Each row was made from one walk, in order. Every step used is in the known rows, and no mark comes twice. Write each row's walk.
Known rows
P > U > T > R: [  9  -1   3 -24   6  -5 -21 -15 -17  -5 -14   1  11  -5 -13 -13   5  -8
 -10   3 -19   6  11  -1   3  -4  18   0  -2  -5  -1  -1  -5   7]
L > V > B: [  4   2  -5   5  -5  13   5   6 -14   6 -17 -14  19  -2   7   8 -16   8
 -19   3 -17 -26   4  21  -5   5  -4 -14  -1   6 -15  22  -8 -12]
P > U > T: [  4  -4   0 -23   7   3 -38 -13  -8  -9 -12  14   1  -6 -14 -18  -4 -10
  -6   0 -16   7  16  -6   4  -8  10  -2  -2  10 -10   0 -14  -5]
V > L > R > T: [ 20  20 -13 -16  11   4  -2 -25   8   6  -8  26  -7   4  24  45   0  -1
   5  -3  35  16 -29 -19  -9  -5 -24  -7  -5   2   2 -10  -8 -15]
L > R > V > B > P: [  8  -1   4   8  -3   5   2   7   5  -1 -10 -10 -10  -6  -3  33   4  11
  -6  -6  25  18   4 -11  10  23  -6   8 -13 -12   5 -16 -13  -7]
R > L: [ -2   7 -19  17   8  19   1  -7  -4   2 -14  14  -4  15  13  14  -2   6
  15   4   8   3  -1   7   1 -16 -20  -6  -1   9  -4  17  -1 -12]
L > V > B > P: [  3   0   1  11  -5   8   8  13 -14   2 -18 -26  21  -4   2   6 -15  11
 -24   1  -4 -13  11  18  -9  15   3   0   2  11 -18  21  -6  -9]
T > R > P > U: [  1  -3   7 -14  -2 -13   5   6   1  13  -4  -8  -2   3  -6  -6  14  -8
   3 -10  -5  -9   6   2  -1   8  28   9   1 -11  12   0   4   7]
T > R > P: [  3   2  10   3  -5 -12  21  13  -3  18  -6 -14   3   1  -1   1  15   1
   8  -5   3  -7  -4   6   2   7  26  11   0 -14  10   7  -4   5]
T > U > R > L > V > B: [ -2  11  12  24   1   4  24  -4 -22 -15   0 -10  12   6   3  -8  -4  -3
 -18   4 -14 -20 -12  28   2 -24   0 -10  14   0   5  20  28  28]
R > V > B > P > U: [-14 -12  -2  11  -7   5 -17   6  -5 -10   9 -21  -4  -6 -21   2  -2  12
   3 -18  11   6  23   3  12  27   6   7 -12  -7 -15 -14  -5 -13]
B > V > R > P > U: [-20 -11   0  -5 -13  -2   5  38  30   9  30  13 -10  -5   1 -33  -2  -7
   7  12 -16   4  23 -18  -4   8 -13   5  -7   4  27  -4  13  -1]
T > U > R > V: [-15  -5  22  16   2  -7  19   0  -9  -5  19 -17  -3  -4 -16 -16  11   5
   3  -5  -8  -3  -9  13  13 -18  10   3  19 -12   3 -13  15  40]
P > U > T > R > V: [ -1 -11   2 -21  11  -1 -25 -15 -15  -8  -3  -1  10  -5 -20 -10   8  -1
  -5  -2 -17  10  17   2   5  -6  21   0  -6 -14  -6 -11  -5  13]
T > R > V: [ -5  -9  -3   6   3  -6  21   0 -11  16   3 -27   7   1 -10  13  18  19
  13  -2  -2   4   1  10   9   4   8   3   2 -30   0 -14  -2  17]
U > P > R > T: [ 13   2  -7  11  -2 -16   7 -19   7  -7  -4   0   9   1  16 -13 -11 -16
  11   7 -11 -16 -24   4  -5   7  -8 -16   9  13 -22  15  -5 -18]
P > U > T > R > L: [  8   0  -6 -15  12   4 -22 -19 -18 -12 -16  10  12   4  -8  -7   5  -7
  -7   3 -15   7  12   4   0 -14  12  -4  -5  -4  -1   6   2   6]
U > P: [ -5 -10   5  12  -5  -7  23 -19 -13   0  -4  -9   2   4   5 -13  -7 -21
   6  -8  -1   0 -13  -3   1  11  -9  -8  15  12 -21  14 -17  -9]
R > P > U: [-11  -9   7 -16  -1  -1 -27  11  20   5   1  16 -19   2  -9 -18   2 -14
   9 -17  -1  -7  15  -9  -3   1  21   7  -5  13  -1   0  -8 -13]
R > L > V > B > P > U: [ -3   1 -19  11   9  23  -8  -3 -10 -13 -17   3  16  16  11  12 -12   4
 -16  -2  -1  -7  15  22 -15  -4 -10 -10  -5  14 -14  25  12 -11]
L > V: [ -4  -7  -4  -7  10  11   6   5  -3  17 -15  -8  12   2   8   6  -5  12
  -6   7 -17 -10   2  16 -13 -12  -4 -10  12   9 -18  13  -7   3]
V > R > P > U > T: [ -6   7  29 -10   5 -11 -19  12  22  -5   8   5 -15  -8  -5 -33  -5 -18
  -5  -8  -2  12  19  -9   2   4   9   2 -29   1  16  16   7   2]
V > B > P > R: [ 21   9  -2  18 -25 -14  -5  16   0  -8  -8 -23  -1  -4  -5  -8 -14   6
 -11   6   5 -21   4   7  12  33  10  11 -11   8  -2  16  -7 -31]
T > U > R > V > L: [-13  -6  19   9   1  -9  16 -10  -8  -9  29 -10  -6   4 -12 -12   9   3
   3  -8   4  -1 -17   8   8 -20   9   1  12 -15   1 -18  15  37]
R > P > U > T: [ -6  -8  16 -14   4   3 -37   9   7  -8  -2  23  -5  -5 -15 -24   0 -16
   4 -14  -5   2  16  -7   0  -7  34   8 -14  13  -5   7 -17 -10]
B > P: [  0  -1   5   8  -3  -5   5  13  -2   9 -14 -21  -4  -8  -8  -1   2  10
   6   1  23  16   9  -5   1  16   4  24  14  14  -9   4 -11  -6]
P > U > R: [-12  -5  -6 -20   2 -12  -6  -9   4  13  -1  -7 -13   5  -8 -17  -4 -14
  -5  -6 -12 -12   8  -5  -1   2  -1  -5  10   0  -1   1  17  13]

Which walk is each row?
[ -4 -15  11  -8   7  -7 -16   1 -13 -10  -5 -18  11 -10 -26  -9  10   7
  -3  -7   8  29  24  -1  -1  11  30  21  -1  -5 -10 -11  -2  13] => B > P > U > T > R > V
[ -9   0  27  27  -8 -10  20   8 -16 -16  15 -30   0  -9 -21 -17   6   5
  -8  -8   2  -2  -3  14  15   0  16  11  13 -11   2  -8  17  33] => T > U > R > V > B > P
[ 10  23   8  18  11   4  12 -23 -19 -14 -13   2  16 -13  10   1   2  -9
   9  -1  -2   7 -23   5   2 -14 -18  -9  29  15 -17   3   3   4] => R > T > U > P
[-19 -17  -9   0   5   8 -10 -11   6   2  27   4 -11   8  -7  15   4  16
  24 -16  21  12  -4  -1   1  -3  -1  -2 -13 -13 -15 -24 -14  -5] => R > V > L
[  6  -2   2 -30   3  -2 -19 -14  25   2   9  32 -24  12  13  20   2 -16
  -1 -16  29   7 -14 -26 -11   1   6   2 -18   4  12 -15 -10 -14] => V > L > R > P > U
[ 10   9 -15  15   4   8  28  -4 -24   4 -21 -15  26  15  17  24   2  10
 -12   8 -10 -14  -5  30  -7  -4  -3 -12  -1 -15   2  26  13   5] => T > R > L > V > B
[  2  -3  26  15  -4  -9  19 -20 -17 -19   4  -9   3  -4  -2 -24   6 -20
  -2  -3 -10   0 -20   4  10  -8   1  -2  28  14  -6   0  -7  13] => T > U > P
[ 15   0 -25  10  -4   4 -11   6  15  -8  -5   7   9  16  20   1 -15  11
  -7  21 -23 -37  -5  27  -7  -9   0 -19 -16   6  -4  26   6 -20] => P > R > L > V > B
[ 22  22  -1 -13  11   4  -1 -27   4  -5  -3  25  -6   2  21  38   6  -1
   1  -1  30  15 -34 -15  -7 -14 -18  -4   2   3   8 -16  -3  -3] => V > L > R > T > U
[-14   6 -10  19   6   2  25  -3  -7  12  -6  -3  -4  16   6   2  -7  -1
   7   1   4  -8  -7  11  -1 -12 -11  -7   3  -3  -1  25  20  13] => U > R > L
[ -9   4  31  15  -5 -12  18  12  -3  -3  11  -7  -8  -3 -12 -27   8 -11
  -2  -6  -4 -13 -11   8   8 -18  23   8  17   1  12   5  13  30] => T > U > R > P
[-26 -17  -6 -16   6  -6 -11  -7   5   9  12  -9 -14   5 -16 -13   0  -4
   3 -13 -10  -6  15  -3   2   1   2  -6   3 -12  -8 -14  18  19] => P > U > R > V
[ 11  -1  10 -28   6   0 -26 -17  15  -8   6  38 -13   9   8  16   0 -15
  -7 -14  27  14 -13 -23 -11  -6  16   3 -25   4   9  -9 -18 -11] => V > L > R > P > U > T
[  9   2  -1   6  -2   6   0   1   4   3  -8  -3 -12  -3   2  35   2   8
  -4  -4  14   8  -2 -10  14  15 -12  -4 -15 -14   6 -15 -15  -8] => L > R > V > B
[ 13  -5  -1   2  -9 -19  -5  18  18   5  -4 -18  -5  -3  -4 -14  -1  14
   4  13   7  -3   3   1  -1  16  17  20   4  14  -4   3  -6 -10] => B > P > R
[-10  -4  -6  20 -10  10  -5   6  -8  -2   8 -15  -4  -5 -13  10  -5  14
  10 -11   4  -6  10   8  18  15  -4  -4 -15 -15 -12  -7 -15 -16] => R > V > B
[  4  19  13   0  21   6  12   0   4   3  -7 -11  16 -11  18   0  -4   8
 -13   9 -15   4   0  18 -13 -17 -23 -16   8   3  -3  17  24  23] => L > V > R > T > U
[  8   2  11  16  -3   1   1  -2 -36 -10  -7 -15  27 -10 -18   3   3  11
  -5   3  -7   9   3  16  17   2  26   1 -18 -26  -7   6 -19   5] => U > T > R > V > B
[ -7 -19 -16 -23 -11   6  -3  14  25   6  27  40 -10   9  11   3   2  -6
   5   7   6   6  -1 -30 -15   0  -8   7  -5   6  22 -26  -6 -12] => B > V > L > R > P > U
[  7  -8 -13   9 -16  -9 -19  12  19  -5  17  -9  -8   2  -5  -8  -8  16
   7   8 -14 -29   0  13  14  13  10  -8 -21 -11  -5  -6  -9 -20] => P > R > V > B
[ -8  11 -14 -18  12  -5  -8 -14   1  12 -10  -1  -4  -2  -1  -5  -5 -10
   1  -5  -9  -6   4  -5  -5  -3 -12  -9  14   1  -8   1  24   9] => P > U > R > T
[-11 -14 -24  -5 -14   8  10  11   7  11  28  20   3   7   7  -2  -2  10
  14  16   1   0  -5 -14  -8  -2 -19   5   6   7   7 -16 -11 -14] => B > V > L
[  0   7   3   8 -17 -11   0   7 -13  -5 -11 -27  -2  -5 -14 -11 -14  -9
 -19 -10   8 -11  14   0   7  35   5  10  -3   4  -3  12   9 -12] => V > B > P > U > R
[-14  -1 -16  16  -7   9  23  26  16   7  19  11  -1   4  15 -12  -4   7
  11  26 -11   9  13  -6  -2  -3 -39  -2  -5   2  24   6  16  -3] => B > V > R > L
[ 28  30   6  -3  14   7   4 -11   2  -1 -29  15  -2 -13  18  35  12   1
  -2  10  11  15 -22 -11   3 -15 -23  -2  18   6  10 -11  -1   7] => L > R > T > U
[  4   1 -27  -9  -4  13  12   5  12  10  14  33   4   1  21  26   1   8
  12  19  10  11 -15 -24 -13  -5 -32   0   6   5  12 -21  -5 -14] => B > V > L > R > T
[  8  -1   8 -24   4   0 -17   6  27   8 -14  22 -24  -1   6  13   8 -15
  -4 -10  10   6   3 -24  -5   4   6   5  -8   7  17 -10 -10  -6] => L > R > P > U
[ -7  12 -14   8  -4   6  22  26  15  15  13   5   7 -15  15  -7  -5   9
  14  26 -10  12   8 -13  -3   4 -42  -2   6   2  16  -1  13  -2] => B > V > R > T
[  7   3 -17  -7  -5  11  12   4   8  -2  19  34   5  -2  17  17   7   6
   7  21   7  11 -18 -20  -9 -13 -27   3  14   6  18 -27  -1  -1] => B > V > L > R > T > U
